Each row comes from the steps of one path. Every step used is in the known rows, and no mark comes twice. Write the path behind each row, first mark first.
(in the rows, 128 means zero)
Known rows
E > Q > Y > G: 106 130 128 121 116 107 108 105 123 143 132 121 170 72 115 148 124 104 147 137 167 138 112 164 188
T > Y > G: 113 124 132 143 133 99 126 38 157 156 151 141 134 97 93 144 129 157 128 121 155 130 117 161 160
P > F > E > Y > G: 117 96 131 124 109 80 130 106 125 123 128 137 162 65 83 158 127 174 143 151 156 131 114 162 139
F > E > Y > G > P > X: 87 74 142 154 83 134 144 154 103 154 125 137 106 59 94 162 115 161 144 122 158 120 106 124 158
F > E > Y: 132 115 126 111 103 96 140 151 123 96 106 126 132 76 131 114 109 147 137 134 135 136 110 120 140
T > Y > G > P > F > E: 112 91 154 139 119 111 137 59 134 146 146 157 138 106 51 129 127 178 141 123 189 118 117 165 123
S > T > Y > G > E > Q: 150 102 149 103 164 100 149 86 122 160 153 139 136 61 105 93 112 191 160 126 188 137 96 140 175
S > T > Y: 144 135 157 130 156 130 153 78 128 135 139 141 122 122 121 72 126 183 118 109 162 147 109 113 148
Y > G > P > F > E > Q: 121 82 146 123 110 126 119 134 96 132 135 146 138 81 53 129 101 135 175 148 193 100 119 170 128
Q > Y > G > P: 75 117 136 155 109 115 111 107 125 159 140 132 154 100 113 163 144 123 122 116 166 152 119 134 159
F > E > Q > Y: 132 135 137 93 101 119 126 166 112 87 102 112 153 85 133 103 110 102 155 137 162 132 106 148 160
E > Y > G > P: 93 86 124 150 116 105 126 99 118 165 136 147 141 65 103 161 119 145 127 120 162 138 115 119 159
Q > Y > G > E: 101 118 126 122 126 89 124 125 144 156 143 113 170 88 142 169 161 147 131 130 144 159 115 147 155
Q > Y > G: 88 139 130 142 112 101 108 98 141 144 138 119 165 95 122 165 145 126 125 130 146 155 120 153 168
C > V > S > T > Y > G: 138 150 152 131 167 64 131 80 106 172 166 129 142 143 94 74 100 191 144 119 163 147 105 129 156
P > X: 118 113 140 139 119 167 146 149 116 155 129 124 106 137 127 146 140 138 129 122 120 113 125 123 137
V > S > T > Y: 151 156 155 121 171 114 144 103 112 147 144 126 125 150 109 22 116 179 122 88 154 149 105 114 137
F > E > Y > G: 108 108 123 130 96 75 123 122 132 113 121 129 135 45 105 148 107 158 146 143 146 137 110 144 157
P > F: 136 116 136 123 140 132 135 111 124 139 135 137 156 145 104 136 148 147 124 133 138 121 133 144 111
T > Y > G > E: 124 102 129 121 146 88 143 63 160 167 156 135 138 92 114 145 143 179 133 121 151 135 113 150 149
T > Y: 137 127 134 125 140 119 145 61 150 142 136 139 133 128 118 112 131 148 117 111 144 129 117 132 142
Q > E > Y > G > P > F: 93 92 119 130 114 116 135 87 121 177 155 152 179 90 87 144 140 157 130 116 171 144 116 98 137
C > P: 137 127 117 127 141 132 125 166 125 149 137 132 104 135 135 141 130 147 136 126 129 121 130 130 115
Q > E > F: 126 130 115 90 127 138 133 113 142 137 135 123 131 119 139 127 114 93 115 137 141 148 123 104 124
E > Y: 130 113 120 122 126 107 140 116 126 135 120 131 147 91 140 132 127 140 118 123 131 141 116 112 150
C > V: 139 126 128 116 130 100 133 128 114 139 134 129 142 151 139 147 115 129 138 151 127 123 128 116 129
S > T > Y > G: 121 131 154 147 148 107 133 53 138 151 154 145 124 93 95 106 122 192 129 120 171 149 109 138 165
G > E > Q: 156 100 123 84 144 126 141 163 112 135 127 121 137 98 142 113 118 127 157 135 146 115 115 131 138
T > Y > G > P > E: 110 89 143 133 135 149 131 18 154 174 156 157 127 119 82 125 114 174 146 110 176 137 117 160 149
G > E: 139 106 125 106 141 118 143 153 130 139 132 121 133 122 147 130 140 149 134 127 126 132 123 123 118

Write each row's path
97 125 103 122 105 93 124 96 139 149 146 132 163 68 121 146 125 142 135 123 140 154 113 100 163 : Q > E > Y > G
109 74 137 114 136 159 113 64 142 171 144 145 111 101 93 165 95 125 140 144 174 142 124 168 137 : Y > G > P > E > F
140 156 148 124 160 122 126 170 90 133 137 114 120 148 119 39 113 159 133 105 139 148 116 109 123 : V > S > T
121 129 105 105 113 113 143 119 131 133 131 128 160 100 146 109 128 135 123 113 131 152 112 77 145 : Q > E > Y
117 94 122 116 125 115 122 64 148 151 138 139 151 78 112 152 113 170 149 137 142 151 114 156 167 : P > E > Y > G
126 78 133 111 130 157 143 98 124 150 123 145 140 111 127 113 112 156 137 112 154 147 114 114 141 : G > P > E > Y
104 91 148 143 107 118 119 126 113 132 139 145 134 106 59 144 125 157 152 139 171 116 127 158 109 : Y > G > P > F > E
128 109 130 140 131 169 142 181 112 176 138 129 83 145 134 153 142 155 137 120 122 109 127 124 124 : C > P > X
88 105 151 142 100 113 120 123 119 133 133 135 168 103 80 149 148 146 138 133 180 142 118 160 130 : Q > Y > G > P > F > E
120 80 134 112 125 162 112 92 116 159 145 147 129 96 84 124 86 132 179 134 181 121 119 163 156 : Y > G > P > E > Q
122 88 122 102 146 101 126 112 146 167 143 124 126 74 126 186 123 130 128 157 150 141 121 163 137 : Y > G > E > F
130 133 131 104 124 127 128 134 115 127 116 115 167 102 141 116 126 95 136 128 158 135 112 139 171 : E > Q > Y
110 130 134 112 94 97 109 141 121 105 118 115 155 57 106 133 106 111 165 147 171 135 106 171 178 : F > E > Q > Y > G
119 117 142 107 107 100 114 121 117 115 127 123 183 76 84 139 128 128 162 153 181 128 111 186 161 : P > F > E > Q > Y > G
86 105 141 133 117 150 110 79 139 161 142 135 159 118 111 145 133 143 143 119 169 162 119 159 159 : Q > Y > G > P > E
140 113 127 80 137 116 143 159 118 136 122 111 173 93 162 117 139 116 144 129 153 140 107 132 160 : G > E > Q > Y
83 73 136 162 106 144 142 123 105 192 137 143 119 72 103 179 131 155 127 114 155 125 112 116 169 : E > Y > G > P > X
116 129 160 151 161 109 129 87 103 179 162 141 119 123 73 47 109 187 130 85 183 148 105 119 146 : V > S > T > Y > G > P
142 93 116 99 139 98 156 141 128 145 123 124 152 83 160 135 139 162 124 123 129 143 111 106 140 : G > E > Y
99 108 142 125 91 114 113 148 104 121 121 126 146 61 97 127 102 107 164 135 191 133 106 152 169 : F > E > Q > Y > G > P
139 117 143 113 117 122 135 144 122 101 122 130 141 132 97 118 131 153 143 144 142 116 127 153 99 : P > F > E
82 103 110 133 101 109 127 105 124 166 149 143 154 73 110 140 121 138 134 111 161 150 112 84 154 : Q > E > Y > G > P
74 88 123 146 92 149 147 127 111 192 149 139 132 82 107 156 132 148 133 103 153 136 109 79 163 : Q > E > Y > G > P > X
138 129 150 117 177 80 141 106 121 173 163 121 133 112 103 57 128 211 139 98 161 154 99 133 144 : V > S > T > Y > G > E
103 90 137 136 123 155 112 84 133 161 149 146 124 121 90 144 111 154 157 128 159 136 126 154 135 : Y > G > P > E
126 79 141 120 113 123 152 141 104 122 114 146 151 97 99 119 126 160 132 127 167 125 115 117 114 : G > P > F > E > Y
156 104 130 85 137 168 126 110 125 125 126 131 135 121 119 99 94 127 170 139 150 121 119 158 147 : P > E > Q
102 95 142 129 126 128 118 98 103 168 142 141 187 94 81 151 140 119 142 130 197 129 116 161 162 : E > Q > Y > G > P > F
128 100 151 101 111 141 139 156 94 115 112 132 170 106 98 100 125 114 151 130 192 124 111 144 135 : G > P > F > E > Q > Y
108 89 147 151 141 122 137 28 136 182 160 163 153 121 58 146 145 171 122 113 184 120 122 156 134 : T > Y > G > P > F
94 108 135 134 112 121 111 117 106 158 134 133 161 74 104 144 118 100 147 125 187 136 111 146 179 : E > Q > Y > G > P
150 112 131 113 131 124 133 178 119 121 130 136 117 139 103 128 135 172 150 143 145 112 129 151 87 : C > P > F > E
107 108 117 140 118 86 124 90 133 150 135 135 150 59 115 167 124 148 129 133 141 141 115 135 168 : E > Y > G
105 91 146 152 115 188 147 157 99 169 131 136 99 140 116 138 134 135 128 108 142 110 125 108 128 : G > P > X
